Each row was made from one walk, in order. Every step used is in the known rows, and no mark comes twice. Write each row's walk.
In the rows, zero is written as 128.
Known rows
R > A: [119  94 129 126 156 142 108 142  98 182 153 121 138  93 120 130 108 117]
R > E > M: [129 126  68 111 135 201  79 119  88 139 187 136 157 109 144 149 128  91]
H > R > E: [118 129  81 111 133 132  89 138  89 157 155 148 182  93 124 114 136  98]
H > R: [110 124 106  91 148 133  92 136 109 153 153 116 145 113 132  99 134 133]
V > E: [125 143 110 135 129 193  89 121 102 177 159 135 135  98 159 139  91 103]
R > A > V > E: [104 107 153 137 161 119 118 141  82 172 139 173 125  89 146 142  62 102]
M > E > R > H > V > A: [127 137 127  80 104  98  74 178  72 141 134 182 151  95 110  98  53 112]
M > H > V: [ 89 124 132  81 144 117 131 147 106 136 135 114 135 100 127  86  88 137]
V > A: [111 123 131 119 138 158  91 141 100 199 155 118 117 103 155 129  67 118]
R > H > V > E: [110 162 131  98 106 122 109 137  92 173 119 159 153  82 141  83  84  95]
R > E > M > H: [109 132  83 126 138 181  97 127  69 112 184 150 158 115 154 141 110  94]
R > E > M > H > V > A: [ 86 122 117  99 123 123 101 146  63 135 142 170 142  98 147 110  53 115]
E > R > A > V: [121 108 119  76 185 103  99 162  91 135 159 163 114 109 106 141  93 120]
R > H: [118 150 121 107 131 147 111 135  95 176 158 121 150 105 147 108 122  91]
A > V > E > R: [124 159 101  85 155 156  80 143  97 132 168 178 110 115 143 149  76 105]
E > M > H: [103 126 104 101 153 186  99 125  91 108 183 118 119 135 159 127 109 125]
A > V > E > M: [110 136 112 101 151 177  92 118  94 123 175 157 106 125 178 150  76 104]

Write each row's walk
[133 152  88  65 128 156  67 143 108 139 140 166 127  97 112 112  86 130]  H > V > E > R
[134  87 116 109 167 109  92 173  75 109 169 179 137 105  99 156  76 119]  M > E > R > A > V
[126 163 102  33 130 107  90 156 102 138 138 147 138 105 100  79 119 112]  E > R > H > V
[ 94 104 136 106 164 110  86 136  75 116 140 200 125 118 150 124  87 116]  H > R > A > V > E > M
[ 91 109 152 123 161  80 106 148  79 155 124 190 136  96 138 113  81 116]  H > R > A > V > E
[ 99 123  93  87 132 138 109 134  79 105 155 152 159 103 131 107 101 113]  R > E > M > H > V
[ 88 144 132 112 156 157 112 124  74  97 168 173 104 131 189 141  62 109]  A > V > E > M > H
[ 83  98 144 126 167  83 115 153  77 137 130 151 153 107 121  93 111 135]  M > H > R > A
[ 86 114 155 135 170 127 117 138  59 107 151 192 110 121 167 144  54 107]  R > A > V > E > M > H
[ 93 116 117  62 148 141 112 136  99 100 155 119 120 122 137  93  96 143]  E > M > H > V
[138 139  95  69 111 113  85 167  86 115 149 167 163 100  92  98 102 109]  M > E > R > H > V
[ 70  92 153  88 185  72 117 152  67  82 148 176 123 132 137 103  94 133]  E > M > H > R > A > V
[137 132 101 123 148 164  63 144  83 156 146 181 130 100 113 146  92 110]  V > E > R > A
[ 95 141 161  79 114  88 110 155  88 197 116 142 134  86 138  73  62 107]  R > H > V > A
[ 88 125 108  85 155 140  89 132  86  88 169 137 132 141 150  97 126 137]  E > M > H > R
[152 122  72 107 136 183  65 153  96 114 188 141 147 113 110 153 105 123]  M > E > R
